Each row comes from the steps of one walk. Every step used is in the known rows, and no mark comes twice. Write the walk behind each row, first mark first.
Known rows:
u, m, z, l, k: -18,-24,-9,18,4,41,-2,25,32,26,-33,14,-26,1,1,-10,-18,-22,-7,6,6,-30,7,6,-9,-2,-3,3
h, k: -1,9,-3,-6,-14,-33,2,18,-3,-19,-3,-1,-8,-33,18,-13,-4,8,6,27,-7,-1,0,-2,3,6,14,0
l, z, m, u, g, k: 2,12,5,7,20,11,-3,-20,-15,-8,-21,-23,7,17,-18,1,6,23,8,-37,9,-12,-4,5,-2,5,8,18
e, l, z, m, v, u: -11,6,8,0,6,18,-15,-16,-34,17,-1,23,10,-13,-24,11,-2,7,9,27,5,-2,-2,-8,15,3,5,-27
u, g, k, l, z, m, v: 19,-26,-1,4,15,7,-9,-29,-10,5,-15,-11,7,30,-21,12,8,11,16,3,2,17,-4,11,-8,-6,6,-19
h, k, g, u, m, z, l: 5,-37,-7,12,-16,18,5,22,31,-19,53,9,-18,-25,-1,12,7,6,-27,62,-6,-14,1,16,-4,-2,-5,22
z, m, v, u, g, k: 1,17,1,-3,-10,-7,-9,-44,-55,3,-47,-19,34,29,0,10,-4,7,13,-45,-6,16,-7,0,5,10,0,18
h, k, l, z: 0,-18,-2,1,7,-24,-2,22,10,-5,25,18,-12,-41,-4,-1,13,12,6,55,-2,8,-1,2,-6,-4,12,-19
m, z, l, e, p: -13,-2,10,-2,20,25,1,0,20,24,-9,23,-18,23,1,-15,-21,2,-3,22,-4,-11,7,-3,0,-14,-7,-15
k, g, u: 12,3,3,-13,-19,-15,6,1,13,-30,39,-10,-8,-21,5,2,27,-1,-19,11,-3,20,0,1,7,-2,4,-16
v, m: -2,13,2,-17,-6,-29,6,-6,-22,-13,-22,-6,3,-3,5,5,1,-21,4,-23,2,7,1,-14,1,6,-1,-5
m, u, g: -3,24,-4,-12,-8,-5,6,2,-16,-15,18,-11,17,8,2,-20,-12,13,5,-30,2,-1,1,-7,10,3,-2,22
v, u, g, k, l: 3,20,-5,-12,-7,-62,1,-28,-29,10,-18,1,32,3,4,2,17,-1,20,-52,-9,31,-4,-6,-10,0,-17,23
g, u, m: 4,-13,-9,4,-25,-21,8,21,0,-14,16,-15,-7,-16,25,-5,13,-12,-20,-5,8,-9,2,0,3,7,2,17
l, z, m, u, g, k, h: 7,6,13,9,26,13,0,-13,-17,10,-18,-17,14,14,-13,9,2,12,22,-19,4,1,-9,7,7,1,6,18
z, m, v, u, g: -6,14,0,-5,-14,8,-7,-31,-71,3,-23,-1,40,22,-4,3,-9,4,16,-26,-2,4,-6,-10,12,8,-5,8
g, u, m, z, l: 2,-20,-6,10,-16,20,2,22,17,5,21,4,-13,7,10,-2,0,-9,-26,27,6,-26,4,6,5,2,-10,32
h, k, l, z, m, u: -2,15,10,7,18,20,-2,-1,-3,-7,20,22,6,-23,-17,7,14,30,7,43,2,-17,-5,1,-5,0,13,-5
h, k, l, z, m, u, g: 0,5,0,8,17,11,0,-3,-23,-8,20,15,21,-6,-20,6,11,33,18,25,3,-16,-6,1,-9,-2,6,10
h, k, l: 8,7,-3,-9,-8,-38,4,11,9,-9,10,16,0,-34,12,-6,7,6,14,35,-9,10,0,-2,-8,-3,6,-10
g, u, m, z, l, e: 0,-15,-1,21,-4,34,-7,27,26,17,14,2,-18,25,13,0,-6,-8,-37,18,9,-35,5,1,1,6,-6,8
l, z, m, u, g: -5,10,4,4,16,28,-2,-7,-32,-6,0,-6,13,11,-20,-6,2,19,9,-18,12,-23,-3,-5,5,4,5,11
h, k, g, u: 10,-4,2,-7,-21,-25,4,13,12,-41,47,-8,-7,-37,10,8,22,15,-19,42,-10,16,-3,6,4,2,14,-6
g, u, m, z, l, k, h: -6,-23,0,22,2,43,1,34,36,31,-6,12,-18,7,14,11,-5,-25,-18,32,1,-21,0,12,7,-3,1,16
k, g, u, m: 9,-26,-7,0,-25,-12,10,11,11,-26,44,-14,-9,-31,9,5,25,-13,-21,2,4,8,1,5,-2,-2,-3,-3
l, e: -2,18,4,-1,0,-10,-7,13,6,4,-16,-7,-11,6,15,-17,-5,-6,-5,-11,3,-6,4,-11,2,6,8,-33
z, m, u, g, k: 8,34,4,-3,3,-4,3,-30,-19,-12,-35,-24,18,28,-2,-4,-1,16,16,-57,2,-8,-3,2,-4,7,1,30
h, k, l, e, p: -7,-2,3,-6,10,-32,6,4,11,4,6,25,-4,-19,17,-6,-2,14,13,35,-11,12,2,-2,-15,-14,4,-26
k, g, u, m, z: 1,-41,-13,4,-19,7,4,12,17,-17,68,0,-17,-30,7,0,10,-7,-31,13,-2,13,2,8,7,-7,-10,10
u, m: -4,-16,-12,2,-16,-19,9,16,-2,-3,-10,-7,-9,-27,17,-16,-3,-19,5,-12,7,-7,4,-4,-4,3,-3,5
h, k, g, u, m, z: -1,-45,-16,9,-23,-1,2,23,18,-28,71,4,-17,-48,13,6,6,10,-29,45,-9,6,0,14,2,-3,-1,21

Write each row's walk:
-2,12,7,5,11,30,-11,13,23,24,-14,13,-19,28,-1,-15,-18,-3,-12,19,0,-23,6,-6,3,3,-3,-20 | m, z, l, e
6,-45,-10,6,-34,8,3,17,12,-43,62,-16,-10,-32,11,14,3,9,-31,52,-6,18,-2,18,8,1,14,-7 | h, k, g, u, m, v
4,21,7,-13,8,-25,10,-18,-22,-9,-10,-23,24,24,2,19,-12,-7,16,-55,-4,24,-6,-1,9,3,-6,34 | v, m, u, g, k, h
-4,-12,1,3,7,15,-12,-28,-59,17,7,16,37,15,-26,15,10,9,15,4,3,11,-8,-6,4,-3,-6,-12 | k, l, z, m, v, u, g
-1,27,0,-14,1,-28,8,-23,-22,-24,-15,-31,18,26,-3,11,-8,3,3,-72,1,11,-2,-4,0,8,-5,35 | v, m, u, g, k
-3,17,3,-9,20,-20,9,-26,14,5,6,-3,13,31,2,-6,-5,22,11,-46,-6,26,1,2,-15,-16,-8,5 | m, u, g, k, l, e, p
10,7,-8,-9,-8,-48,3,-8,-5,-9,-29,-29,2,7,12,-12,-1,-1,15,-44,-3,16,1,2,-4,3,2,17 | u, g, k
-10,4,-7,-11,-21,-10,-6,-11,-52,-3,8,-6,30,10,4,-6,-15,1,4,-21,-5,22,-4,-8,20,6,-5,9 | m, v, u, g
-20,-6,-5,8,-9,10,-1,6,-18,27,-4,23,7,-11,1,-5,-8,-14,-5,-3,2,-20,2,-6,3,4,-22,34 | v, u, m, z, l
1,18,12,1,21,29,0,-13,-3,4,13,20,7,-7,-23,1,19,15,6,12,9,-11,-3,-5,-2,-4,4,-17 | k, l, z, m, u
4,14,0,1,3,-26,-6,16,15,3,2,15,-3,-13,15,-5,2,7,4,30,-6,0,1,-6,-12,1,9,-33 | h, k, l, e
-2,-3,-2,-7,9,-21,-3,20,15,6,14,14,-22,-33,-12,-12,2,-3,11,28,7,-1,6,-7,5,-3,8,-27 | e, l, z
3,-31,-9,5,-32,7,2,15,3,-18,29,-19,-6,-2,21,0,-3,-7,-32,15,5,4,1,8,17,6,9,2 | g, u, m, v
3,-4,-1,-11,-12,-25,4,10,8,-31,22,0,-11,-48,2,-4,8,8,5,34,-11,17,0,2,-4,-2,9,-18 | h, k, g
-8,3,9,5,17,39,-3,21,33,39,-34,24,-18,6,0,-2,-17,-20,7,34,-6,-7,0,4,7,-8,3,-14 | m, z, l, k, h
-11,-28,-18,4,-11,0,2,18,4,8,15,7,-14,-25,15,-22,-16,-12,-5,-3,1,-6,5,0,5,-3,-10,17 | u, m, z
-2,-30,-13,1,-22,8,2,10,-3,-10,2,-12,-7,-13,13,-13,-19,-13,-6,7,4,5,3,2,9,1,4,-9 | u, m, v
-5,5,6,-11,5,10,2,-6,-5,3,-17,13,-6,21,-8,8,-12,-19,-2,4,0,-11,3,-9,3,2,-13,9 | v, m, z, l
0,17,15,2,12,21,3,20,28,30,-58,8,-11,6,3,2,-5,-26,17,22,-1,-10,-1,0,0,-3,9,-26 | z, l, k, h
7,6,6,-6,-10,22,-4,-16,-17,-6,-28,-6,2,13,1,-6,-8,1,6,12,0,-1,-1,-2,11,4,12,-25 | z, m, v
9,29,0,-1,12,-14,-2,-12,17,4,3,-12,13,38,1,-5,-1,15,1,-50,-1,12,1,-2,-10,0,-3,-1 | m, u, g, k, l, e
14,33,10,-2,10,-2,8,-22,-21,6,-33,-17,25,22,2,4,-5,7,29,-37,-3,2,-7,3,5,1,-1,29 | z, m, u, g, k, h
0,0,7,4,14,10,-5,-1,-18,4,-27,0,-9,-13,-8,-6,13,0,9,12,10,-17,-1,-7,0,3,10,-21 | l, z, m
-4,6,-3,-11,3,-6,1,5,44,1,-6,14,-26,-33,-13,-1,3,-14,12,5,-3,14,8,-2,-10,-10,6,-53 | e, l, k, g
-13,-27,-1,19,12,45,2,30,34,43,-31,20,-20,-5,6,-1,-22,-32,5,24,1,-20,2,7,-1,-7,-5,2 | u, m, z, l, k, h
3,27,-3,-9,-4,-21,4,-12,0,-17,-2,-27,7,14,4,-14,-8,14,4,-52,-2,10,0,2,5,5,2,32 | m, u, g, k
-22,-1,-1,19,1,27,-11,10,-9,39,-13,22,4,9,4,-4,-15,-13,-16,-8,3,-29,3,-10,-1,7,-19,10 | v, u, m, z, l, e
9,21,14,3,24,12,-2,-26,12,3,-9,2,-2,2,-20,8,22,19,4,-8,6,-1,-4,5,-9,-2,7,-8 | g, k, l, z, m, u
-11,-6,6,-4,16,42,-1,-10,26,3,-20,15,-21,10,-27,21,-4,-23,-9,3,-4,0,3,0,-9,-7,-7,-27 | v, m, z, l, k, g
16,2,-1,-8,0,-46,7,-3,-6,8,-25,-22,8,7,15,-5,-5,-10,28,-25,-8,27,-3,3,3,-3,-1,15 | u, g, k, h
7,-34,-3,6,-14,29,6,12,29,-7,49,6,-17,-8,-6,8,13,-9,-28,31,1,-8,3,10,0,-5,-16,13 | k, g, u, m, z, l
-7,10,10,0,16,25,-8,-1,3,16,-26,11,-10,41,-7,11,-18,-15,-13,-2,2,-21,5,-12,0,6,-9,-14 | v, m, z, l, e
7,26,12,2,6,11,-4,12,19,15,-37,-1,-12,28,3,-11,-5,-10,-2,5,6,-26,5,-10,-5,7,4,-31 | z, l, e
4,31,3,-6,15,-19,1,-26,-5,-4,-9,-16,18,50,-6,20,-1,4,0,-69,1,12,-1,-9,-14,3,-10,2 | v, m, u, g, k, l, e
7,-3,7,1,18,3,-2,-11,-9,13,-11,18,0,-13,-17,3,25,-2,17,21,8,-6,-2,-6,-10,-5,3,-30 | k, l, z, m
7,-31,-10,6,-27,-22,8,23,9,-39,48,-12,-10,-49,15,10,20,2,-20,33,-3,4,-1,10,-6,1,7,7 | h, k, g, u, m
11,24,-4,-12,0,-29,8,-19,8,-6,8,-10,17,16,-1,-7,4,13,11,-42,-4,21,-1,3,-6,-4,-6,21 | m, u, g, k, l
0,2,0,-6,21,-18,4,-23,-11,-11,14,-11,13,18,-23,22,11,7,3,-43,5,20,-4,0,-8,-2,-6,16 | v, m, u, g, k, l, z
1,9,-2,0,-2,-19,-15,-27,-19,16,-10,-7,27,39,1,9,-6,5,-2,-37,-8,35,-4,-2,-1,2,-6,-16 | m, v, u, g, k, l, e
-13,6,2,5,9,37,-7,13,36,22,-35,17,-23,11,-3,-10,-14,-10,-5,17,-2,-20,5,2,1,-2,4,-13 | m, z, l, k
